Each row comes from the steps of one path. Every step used is in the known rows, and no mark comes twice. Write the path behind each row, first mark first.
Known rows
W > A > C: -33   6  11   4 -20  21   8 -25  31  15   7  -4  -9  28  25  -1  -7   2   0  -4  29   9   8  -4  -3
A > Y:  -6 -16   7   3  32   1  10  -4   1  -5  -9  -1 -27  -9 -10   4  -6   4 -45  -4 -17  -9  13  21  -3
L > W:   2  -5   8   7  28  -4   0  15  16   2 -11  -1   4 -47   7   4 -10  -2  33   6   9  -6   5   4  24
A > Y > W > L: -25 -25  -9  11   0  16  -4  -4 -14  14  -9   1  10   8   5 -19 -13   8   4   5  -4 -11  11  21  15
N > L > A:   2   0  -1  -2 -12   1 -12  -3   8   3  -8  -5   1  23   7  24  25  10 -20  17  12  21 -13   2 -14
L > N > A: -12  17 -41   7  12  -8 -13   5   2   5  18 -13   8  -6 -11   6  -6   6  -7  16 -11 -11   6 -37  -6
N > Y > W > L: -15 -11 -30   8 -25  15  -6  -3 -12  13   4  -2  27  14  11 -17 -13  11  25   2  -2  -7  10  12  18
L > W > A > C > Y: -43   0  10  -4   5  12  -5 -14  19  -7   0   3  19 -11   7   7  -7  10  12   9  28   7  27   5 -19
W > A:  16  -8  -1   6 -27   5   5 -16  22  14   6  -9  -8  -6   2  -1   0 -13  17  -6  29  11  12  14  -2
C > L > A > Y:   0 -13   0   3  28   3  10  13  17  -7  -7  -2 -13   8  -3  11   4   0 -65   0  -8   3  13  22   3
W > Y:  35  -6   3   1  -7   1 -10  12   1  -2  -1 -20  14 -44  -6   3  10  -1  -7   7   8 -13  -7  13  18
L > N:  -7   8   0   0   3 -14  -6  18  -4  10  -7  -5  10  -7 -10  13  -2  -2 -22  21 -33 -13   1 -34  -4
C > Y > W > L > A: -12 -15 -12   1 -12   7 -17  12  -3   2  -9  -4  40  37  10   6  12  -1   4  19   5  11   1  25  -1
N > Y > W > A:  21 -10 -16   4 -47   8   2 -19  19  13   4 -10   3 -16  20  10   1  -3  -2 -13  24   6  10  11  17
A > C > Y: -52   6   7 -10   6  11  -7 -11   4 -14   0   8  22  10   3   5  -4  18  -7   9  12   3  19  -4 -26
N > A:  -8  11 -41   6  10   2  -8  -5   7  -2  23  -9   0  -2  -5  -2  -5   7   7   2  10  -2   5 -14  -2
Y > W > A > C > L: -31   6  -4   6 -25  26  15  -3  37   9   6   6  -4  -1  28 -13  -8   6 -25 -13  38   6  14 -26  27
W > L > A > Y:  -8 -20  -4   6  27   4   3   6   4   0  -8  -6  -5  30  -7   4  -1   0 -35   8 -14   0  12  39  -7
C > Y > W > A > N:  34 -12  -8  -5  -1  -7   6   0   9  -3  -1 -10   2 -13  -6  21 -10  -8   1  18  26   1  22  10 -10
A > Y > W > L > N: -25  -9  -7   8   3  -3 -10  14 -14  20 -13  -5  17  -2  -6   1 -12   4 -19  23 -36 -21   7 -20   5
Y > W > L: -24 -18 -12   9 -15  15  -9   0 -15  16  -5   1  21  13  10 -22 -10   6  27   7   4  -6   3  10  17
Y > W > L > A > N:  26 -10 -16  -3  12  -7   0  22   0  -3  -1 -12  19  36  -4  17  -4  -7   1  32   6   3   8  16  -8
C > L:  -5   6 -14   4  -3   9  12  17  20  -3   7   7   2 -16   3 -15  -6   2 -19 -10  17   3  13 -20  18
Y > W > A:  12 -16   2   5 -37   7   0 -20  16  17  -5  -6  -5 -19  17   5   4  -8   2  -8  30   7   4  11  16
A > C: -43  11  13   0  -2  17   5 -15  13   5   3   2  -3  35  23  -1  -7  11 -10   0   9   2   0 -13  -1
C > L > W > A:  14  -9  -1  12  -8   7  11   2  43  14   2  -6  -6 -48   9  -4  -9 -13  27  -6  43   8  21   5  23

Write each row's path
 -4 -23   6   1   4   2  -5   1  -6   0 -24  -1  -4  -6  19  19  10   6 -57   0  -8  -5  -7  20  23 : L > A > Y > W
-23  10 -16   6 -31  27  17  -5  39   7  12   3   1   1  29  -8 -10  10 -28 -16  34   5  19 -24  25 : N > Y > W > A > C > L
-31   7   0   3 -34  17   3 -22  26  17   3  -7   2  18  34  11  -7   8 -19  -2  15   1   7 -17   9 : L > N > Y > W > A > C
 39  -1 -11  -8  19 -15   4  22   8 -10   0 -12  10  30  -9  29   0 -11 -11  29   5   6   6  11 -17 : L > A > N
  9   1  -5  -4   5  -1  -1 -13  -1   1  -4  -4 -27  -9  -9  18   0  22 -11  21  19   7   3 -18 -22 : A > N > L
-44   2   7  -7  -5  13  -5 -19  14  -8   3   3  16   6   4   6  -4  10  -1   7  24   9  26   5 -27 : W > A > C > Y
  9  -7  -4  -4 -10   2  -5 -23   4   3  -8  -5 -21 -23  -6  20   2  21 -10  21  35  10  11 -10 -24 : C > Y > W > A > N > L
-61  20 -23   7   4  16  -5 -10  14  13  18  -7   8  40  14  -5 -16  17  -4  14   1  -8   9 -36  -4 : W > L > N > A > C
-44  -1  -6  -4  -6   7 -18  -7  -8  -4  -9   4  24 -16  19  15   1  20 -27  11   4  -9   5 -21   6 : L > N > A > C > Y > W
-28 -21 -24  13   3  17  -7  -6 -13  14  -1  -2  10   8   4 -21 -15  10  10   5  -1 -11  12  16  15 : N > A > Y > W > L
  4 -21   7   7  14   4  13 -16  18   5  -4  -7 -32 -12  -8   4  -7  -5 -35  -8   3  -2  20  30  -5 : W > A > Y
  3 -23   9  11  25   5  11 -16  25   9 -11  -7 -39 -40  -5   8  -9   3 -21  -3  12   0  20  26   3 : N > L > W > A > Y
-16  -1 -28   9  39  -1   5   7  10  -1   7  -7 -21 -18 -17   5 -13   9 -56   3 -20 -16  22 -13  -1 : C > L > N > A > Y
-21  -7 -28  11  39   0  -1   0   2   3   7 -10 -13  -4 -20   0 -16   9 -34  11 -26 -18  20  -1  -7 : W > L > N > A > Y
  5 -21   6  12  26   6  17  -2  31   7  -7  -5 -30 -40  -3   2 -14  -5 -23  -8  13  -3  28  25  13 : C > L > W > A > Y
  5 -24  10  10  28   2  13  -7  26   6  -9  -7 -30 -35  -4   6 -12  -6 -18  -4   7  -4  23  30   6 : L > W > A > Y
 -1  -1  -1   9  25   3   8  27  29   1  -6   4   6 -56  10  -6 -13   0  17  -1  21  -4  14 -12  36 : C > L > W
 23  -3 -26  -5 -19  -3   0   2  -6  -5  -1  -6  14 -12  18  22  -4  10 -23   1  -2  -9   3  -2  20 : A > N > Y > W
-40  19 -25   7   0  23  11   4  31   1  20   5   0   7  18 -17 -12  14 -25  -9  28   2  16 -35  17 : N > A > C > L
 33  -6   4   8  11   3  -4  29  20  -3  -5 -16  17 -86   0  -1   1  -2   5   6  23 -16   2   6  45 : C > L > W > Y
 29  -9  11   6   6   1 -14  10  10   2 -11 -20   4 -84  -1   9   8  10   9  14  21 -12  -7   8  29 : N > L > W > Y
 11  22 -43  -1 -20  -6   6  20  14  -2  17  -7  22 -11  -2  12  -9  10 -33   0 -24  -9  20 -33   5 : C > L > N > Y
 -3 -11 -33   5 -18  11  -3   2 -10   9   6  -5  26  18   6 -11 -17  10  25   9   1  -8  13  10  12 : A > N > Y > W > L
-55  11 -14  -6  13  11 -11 -14   5 -15  11   3  22   9   1   5  -7  21  -6  10  16   2  22  -9 -27 : N > A > C > Y
 -9 -22   8   2   6   4  -1  -6 -11   0 -21   2 -10 -25  15  10   1   9 -49  -6 -10 -12  -1  11  25 : A > Y > W
-64  11 -19  -3  12  12 -15  -8   3  -7  12   1  32  13  -4  -1 -13  21   2  20   5  -3  27 -16 -30 : W > L > N > A > C > Y
-37  -8   8  -7 -12  10 -15  -6  -7  -7 -17   7  27  -1  27  17   9  16 -28   8  10   1   1   1   6 : L > A > C > Y > W
-26  11  -3   4 -16   4   3  17  21  17  -5  -1   9 -11  11   6  -7   4 -43  11  -5  -9  10 -53  15 : Y > W > A > C > L > N
-31   8 -48   8   6  -1 -20   5  -7   7  15  -9  27  -5 -12  -1 -11  12   7  22 -11 -13  15 -32  -5 : C > Y > W > L > N > A
 43  14 -46  -6  -8  -8  12  19  20 -15  21 -13  21  20  -2  26  -7   4 -21   7   0   4  20   1  -6 : C > L > A > N > Y
